What can hang from each mark
q_670: q_379
q_379: q_51 q_670
q_135: q_51
q_955: q_51
q_692: q_51 q_562
q_51: q_135 q_379 q_692 q_955
q_484: q_955

Every row comes from one small tree of marks. The marks that hang from a mark follow it in brackets, in the order of their numbers. Every link used is in the known rows. Which tree was each row made from?
Known rows
q_692(q_51): [-0.43 -0.17 -0.30  0.26 -1.02 -0.35 -0.36 -0.42  0.48 -0.50  1.84 -1.00
  0.54  2.36 -0.23 -0.36 -0.01  0.87 -0.61 -1.07  1.49  0.25]
q_135(q_51(q_379 q_692 q_955)): [-0.80  3.64 -4.33 -0.91  1.15 -3.30  3.69 -4.47  0.21 -0.63 -0.05  0.72
  0.60  5.58  0.39  0.38  2.06 -0.11  0.19 -1.18 -0.32 -0.35]
q_670(q_379(q_51(q_955))): [ 1.27  1.38 -1.35 -1.18 -0.44 -1.01  0.10 -4.95 -2.31 -1.04  2.07 -0.41
  1.22  2.61  2.54  0.87  0.80  0.83  0.52 -0.19  2.28 -0.31]
q_955(q_51(q_379 q_692(q_562))): [ 1.30  4.47 -3.28 -1.81  1.77 -2.65  2.26 -7.14  2.99 -0.20  2.13 -2.95
  2.77  1.79  0.51 -0.22  1.38 -2.30 -1.84 -1.33 -1.91  1.27]
q_135(q_51): [-1.97 -0.01 -1.49  0.56 -1.34 -0.11 -0.03  0.40  0.03  1.16 -0.50  2.13
 -1.99  2.02 -0.12  1.04 -0.08  1.88 -0.10 -0.85  0.05  0.98]
q_692(q_51(q_135 q_379)): [ 0.81  2.12 -2.06 -0.81 -0.44  0.10  2.24 -3.00  0.59 -0.94  0.62 -0.97
  0.33  3.96 -0.35 -0.19  1.99  0.50  0.95 -2.38 -0.60 -1.39]
q_955(q_51(q_135 q_379(q_670))): [ 1.33  3.39 -2.32  0.24  0.51  1.55  1.32 -5.65  1.46 -0.16 -1.21 -2.65
  1.41  2.35  1.48  0.84  3.18 -0.71 -0.80 -3.77 -2.59  1.59]
q_670(q_379(q_51(q_135 q_692 q_955))): [ 2.52  4.19 -2.97 -2.61  0.93 -1.80  2.78 -4.53 -1.05 -2.29  0.46 -0.78
  0.83  3.86  1.62  0.78  3.53  1.90  1.29 -1.40  0.46 -0.69]
q_51(q_135 q_955): [-0.60  2.09 -2.01  0.98 -0.18 -1.10  2.98 -1.80 -0.40 -1.02 -1.08 -0.82
 -0.22  1.93  0.26  0.08  1.84  1.32  1.64 -1.14 -0.44  0.53]
q_135(q_51(q_955)): [-2.77  1.08 -3.00  1.62 -0.96 -1.86  1.46 -0.98 -0.50  0.44 -0.17  0.94
 -1.29  3.47  0.65  0.79  0.13  1.74  0.42 -1.00  0.95  1.54]
q_51(q_135 q_379 q_955): [ 0.04  2.95 -2.93 -0.43  1.01 -1.14  3.98 -4.48 -0.44 -0.97 -0.88 -0.60
  1.09  3.14  0.46 -0.07  2.63 -0.49  2.29 -1.75 -1.03 -0.78]
q_670(q_379(q_51(q_692 q_955))): [ 2.24  2.99 -2.02 -2.55  0.96 -2.27  1.18 -4.90 -1.25 -1.91  2.09 -1.08
  1.64  3.58  2.10  0.45  1.82  0.79 -0.04 -0.55  1.88 -0.49]
q_484(q_955(q_51)): [-0.96 -0.30 -3.79  1.78  0.92  0.29  0.89 -1.33 -0.08 -0.40  4.05 -2.93
 -0.21  1.69  2.61 -1.00  1.70  0.49 -1.30 -0.54 -0.13  2.59]
q_692(q_51(q_955) q_562): [-0.69  2.88 -2.45  0.71 -1.11 -3.62  0.99 -3.74  0.10 -0.11  3.71 -1.98
  0.91  2.58  0.85 -0.35 -1.62 -0.22 -0.73 -2.00  2.50  1.70]
q_51(q_135 q_379 q_692(q_562) q_955): [ 1.29  6.61 -4.60 -2.25  2.12 -4.02  5.36 -5.79  0.61 -1.34  0.40 -0.88
  1.25  2.14  0.15  0.34  2.28 -1.50  0.97 -2.45 -1.42 -0.52]
q_51(q_379): [ 0.84  0.95 -0.79 -0.98  1.03 -0.02  1.15 -2.81  0.30 -0.02  0.02  0.06
  1.39  1.22  0.66 -0.23  0.50 -1.74  0.71 -0.31 -0.83 -1.07]
q_379(q_51): [ 0.96  0.05 -0.56  0.60 -1.77  0.46 -1.28 -0.33 -0.52  0.71  0.68 -0.68
  0.03  0.79 -0.31  1.36 -0.97  1.63 -1.15 -0.75  1.08  0.50]
q_379(q_51(q_692 q_955) q_670): [ 2.21  4.04 -1.77  0.63 -0.03 -1.54 -0.06 -3.21 -0.98 -0.92  0.41 -2.26
  1.10  1.89  0.67  1.84  0.06  0.22 -2.41 -3.16  1.90  0.94]
q_484(q_955(q_51(q_379))): [ 0.01  0.74 -4.21  0.68  1.74  0.27  2.07 -4.31  0.12 -0.21  3.96 -3.20
  1.18  2.85  3.22 -0.96  2.78 -1.16 -0.94 -1.06 -0.85  1.22]
q_692(q_51 q_562): [-0.25  1.85 -1.00 -0.14 -1.28 -1.98 -0.57 -1.57  0.68  0.54  3.04 -0.95
  0.24  0.95  0.16  0.03 -1.92 -0.07 -1.17 -1.98  1.29  1.20]
q_135(q_51(q_379 q_955)): [-2.04  2.00 -3.55  0.44 -0.23 -1.73  2.61 -4.06 -0.45  0.56  0.18  0.88
 -0.05  4.89  1.05  0.74  0.78 -0.01  0.99 -1.18  0.11  0.21]
q_955(q_51): [-0.69 -0.36 -1.08  1.19 -0.40  0.29  0.18 -2.42  1.94 -0.11  0.92 -3.07
  1.08  1.51  0.22 -0.51  1.05  0.66 -0.95 -0.27 -0.93  2.21]
q_955(q_51(q_135 q_379 q_692(q_562))): [ 1.12  5.79 -4.26 -2.12  1.57 -2.18  3.80 -6.11  3.11 -0.50  0.85 -2.37
  1.51  2.32 -0.05  0.23  3.01 -1.09 -0.51 -2.46 -3.18  1.29]

Which tree is each row?
[ 1.37  3.98 -3.53 -0.12 -0.24 -1.85  2.79 -1.86 -0.33 -1.27 -0.86 -1.59
  0.13  3.27 -0.91  1.41  2.29  2.61  0.33 -2.14  0.20  0.47] => q_379(q_51(q_135 q_692 q_955))
[ 1.32  3.55 -2.29  1.57 -1.45  0.43  0.30 -2.41 -1.72 -0.44 -0.86 -1.57
 -0.05  1.72  1.23  2.53  0.19  2.10 -0.67 -4.21  1.12  1.55] => q_379(q_51(q_135 q_955) q_670)
[ 1.12  3.29 -1.10  0.07  0.97 -0.72  1.68 -5.57 -1.06 -0.59 -0.17 -1.32
  2.26  2.14  2.42  0.67  0.18 -2.69 -0.33 -2.62  0.50 -0.20] => q_51(q_379(q_670) q_955)
[ 0.70  2.03 -3.56  1.04  1.71  1.22  0.65 -4.82 -0.26 -0.08  3.37 -3.21
  1.15  2.08  4.47  0.01  2.14 -2.22 -2.34 -2.95 -0.78  1.78] => q_484(q_955(q_51(q_379(q_670))))
[ 1.18  2.74 -2.53  0.25  0.14 -2.25  1.41 -2.32 -0.40 -1.00  0.82 -1.79
  1.22  2.84 -0.46  0.89  0.53  1.29 -0.99 -1.00  1.58  0.38] => q_379(q_51(q_692 q_955))
[ 0.64  3.87 -6.10 -0.55  2.82 -0.72  4.59 -3.74  0.77 -1.70  1.87 -2.95
  0.38  4.02  1.73 -1.02  5.82 -0.03 -0.15 -1.86 -2.80  0.42] => q_484(q_955(q_51(q_135 q_379 q_692)))
[ 2.05  2.99 -2.27 -0.95 -0.23 -0.48  1.30  0.04  0.34 -0.78 -1.04 -0.46
 -0.64  1.73 -1.71  1.51  2.20  2.59 -0.25 -2.03 -0.81 -0.03] => q_379(q_51(q_135 q_692))
[ 0.39  2.16 -2.75  1.43 -1.59 -0.41  1.59 -1.78 -1.38 -0.52 -0.56 -1.35
  0.08  2.75 -0.12  1.53  0.97  2.81  0.80 -2.14  0.82  1.10] => q_379(q_51(q_135 q_955))
[ 1.27  5.89 -4.35 -0.54 -0.63 -3.69  2.63 -3.37  0.03 -0.50  0.52 -1.10
  0.15  1.59 -0.54  1.73  0.99  1.38 -0.45 -2.93  0.33  1.30] => q_379(q_51(q_135 q_692(q_562) q_955))
[-0.26  2.71 -3.11 -1.79  1.12 -1.60  2.30 -2.54  0.99  0.15 -0.92  1.72
 -0.59  4.22 -0.48  0.60  2.36  0.09 -0.18 -0.82 -1.22 -0.85] => q_135(q_51(q_379 q_692))
[ 0.10  1.98 -5.18  0.84  1.41  0.70  3.48 -3.86  0.11 -0.63  2.17 -2.62
  0.16  3.38  2.55 -0.79  4.43  0.10  0.25 -1.77 -2.18  1.30] => q_484(q_955(q_51(q_135 q_379)))
[-1.09  1.96 -2.54  1.15 -0.85 -1.29  2.64 -1.92 -0.01 -1.83  0.74 -1.89
  0.39  4.23 -0.01 -0.33  1.28  2.30  1.03 -2.35  1.22  0.66] => q_692(q_51(q_135 q_955))
[-0.80  0.98 -4.56  1.64  0.56  0.85  2.14 -0.84 -0.02 -0.84  2.49 -2.54
 -1.23  2.08  1.94 -0.69  3.27  1.87 -0.34 -1.56 -1.52  2.25] => q_484(q_955(q_51(q_135)))
[ 0.92  4.37 -5.92 -0.90  2.76 -2.81  3.03 -5.62  0.98 -0.58  5.30 -3.12
  1.60  2.07  2.81 -0.94  2.04 -2.37 -2.21 -1.65 -1.51  1.77] => q_484(q_955(q_51(q_379 q_692(q_562))))
[ 0.65  2.81 -1.86 -1.03 -0.37 -2.07  0.66 -4.63  0.80  0.39  3.59 -0.73
  1.82  1.81  0.82 -0.12 -1.29 -1.74 -0.83 -1.94  0.75 -0.19] => q_692(q_51(q_379) q_562)
[ 1.69  5.36 -1.99 -1.09 -0.56 -0.60  0.60 -5.24  0.69  0.16  1.81 -0.82
  0.50  1.56  1.56  1.20 -0.14 -1.39 -1.12 -5.20 -0.51  0.44] => q_692(q_51(q_135 q_379(q_670)) q_562)
[ 1.63  4.18 -0.78 -0.83 -0.48 -1.10 -0.58 -5.30  0.50  0.51  2.88 -0.96
  1.58  1.24  2.06  0.81 -1.59 -2.80 -2.31 -4.18  1.05  0.47] => q_692(q_51(q_379(q_670)) q_562)
[ 1.52  4.54 -3.41 -0.26 -0.11 -4.03  1.34 -3.36 -0.19 -0.21  2.41 -1.88
  1.43  1.24 -0.24  1.39 -0.60  0.17 -1.51 -1.82  1.61  1.48] => q_379(q_51(q_692(q_562) q_955))
[ 2.07  6.24 -2.91 -1.35  2.53 -1.52  4.11 -5.17 -0.09 -1.95 -2.27 -1.11
  1.54  3.01  1.53  0.73  3.24 -1.62  0.27 -3.56 -1.36 -0.49] => q_51(q_135 q_379(q_670) q_692 q_955)
[ 1.99  3.83 -2.55 -2.48  1.83 -0.93  3.73 -2.62  0.77 -1.35 -1.61  0.07
  0.59  2.07 -0.48  0.01  3.58 -0.46  1.14 -1.32 -2.56 -1.83] => q_51(q_135 q_379 q_692)
[ 2.22  5.89 -2.82 -1.28  1.89 -1.81  0.74 -7.86  2.43  0.08  1.72 -3.16
  2.67  1.22  1.71  0.74  1.13 -3.14 -3.36 -3.65 -1.78  1.85] => q_955(q_51(q_379(q_670) q_692(q_562)))
[ 2.82  6.08 -1.69 -2.64  1.93 -2.08  0.60 -4.94  0.92  0.03  0.84 -0.18
  1.71 -0.54  1.70  0.96 -0.20 -3.67 -2.36 -3.06 -1.01 -0.19] => q_51(q_379(q_670) q_692(q_562))
[-0.79  5.65 -4.99 -1.66  0.94 -4.72  3.90 -5.76  0.72  0.29  1.45  1.09
  0.23  4.14  0.62  0.81  0.84 -1.13 -0.38 -2.06 -0.11  0.85] => q_135(q_51(q_379 q_692(q_562) q_955))
[ 0.85  4.57 -2.31  0.34 -0.05 -0.43  2.66 -5.11 -0.48 -1.38 -0.03 -2.01
  1.58  4.88  2.00  0.47  1.68 -0.42  0.16 -4.88  0.68 -0.12] => q_692(q_51(q_135 q_379(q_670) q_955))
[ 0.22  2.02 -2.81 -0.02  0.56  0.88  2.94 -4.63  1.92 -0.67 -0.35 -2.43
  1.64  3.16  0.43 -0.19  3.68  0.43  0.55 -1.66 -2.84  0.98] => q_955(q_51(q_135 q_379))
[-0.01  4.59 -5.97  0.05  1.74 -2.12  3.25 -2.57  1.29 -0.85  4.32 -2.58
 -0.86  1.19  1.68 -0.31  3.43  0.60 -1.28 -2.32 -2.07  2.99] => q_484(q_955(q_51(q_135 q_692(q_562))))
[ 0.07  3.40 -5.29  0.34  1.96 -2.92  2.02 -2.94  1.05 -0.59  5.57 -3.11
  0.19  0.93  2.20 -0.92  1.62 -1.10 -2.66 -1.26 -0.91  3.00] => q_484(q_955(q_51(q_692(q_562))))
[ 2.84  4.33 -1.79 -0.52 -0.31  0.69 -0.09 -0.94 -0.13 -0.46 -1.20 -0.91
 -0.24  0.79 -0.49  2.54  2.02  1.70 -1.74 -3.93 -0.34  0.62] => q_379(q_51(q_135 q_692) q_670)
[ 0.48  4.76 -3.64 -0.81  0.75 -2.05  2.64 -3.65  3.07 -0.64  0.77 -2.25
  0.52  1.10 -0.71  0.23  2.48  0.71 -1.07 -2.15 -2.62  2.67] => q_955(q_51(q_135 q_692(q_562)))
[ 0.52  3.42 -1.50  0.51  0.14 -1.13  1.04 -5.65 -0.60 -0.88  1.84 -2.70
  2.63  4.42  2.22  0.07  0.14 -1.75 -1.00 -3.85  1.93 -0.16] => q_692(q_51(q_379(q_670) q_955))
[-0.10  2.99 -3.44  0.19 -0.11 -1.26  3.76 -4.87  0.04 -1.63  0.57 -1.94
  1.71  5.71  0.58 -0.43  2.25  0.56  1.51 -2.56  0.38 -0.86] => q_692(q_51(q_135 q_379 q_955))
[ 1.57  2.52 -2.03 -1.12 -0.80 -0.45  1.73 -4.69 -1.87 -1.24  1.01 -0.50
  0.31  3.10  2.37  1.16  2.47  2.19  1.89 -1.56  1.01 -0.13] => q_670(q_379(q_51(q_135 q_955)))
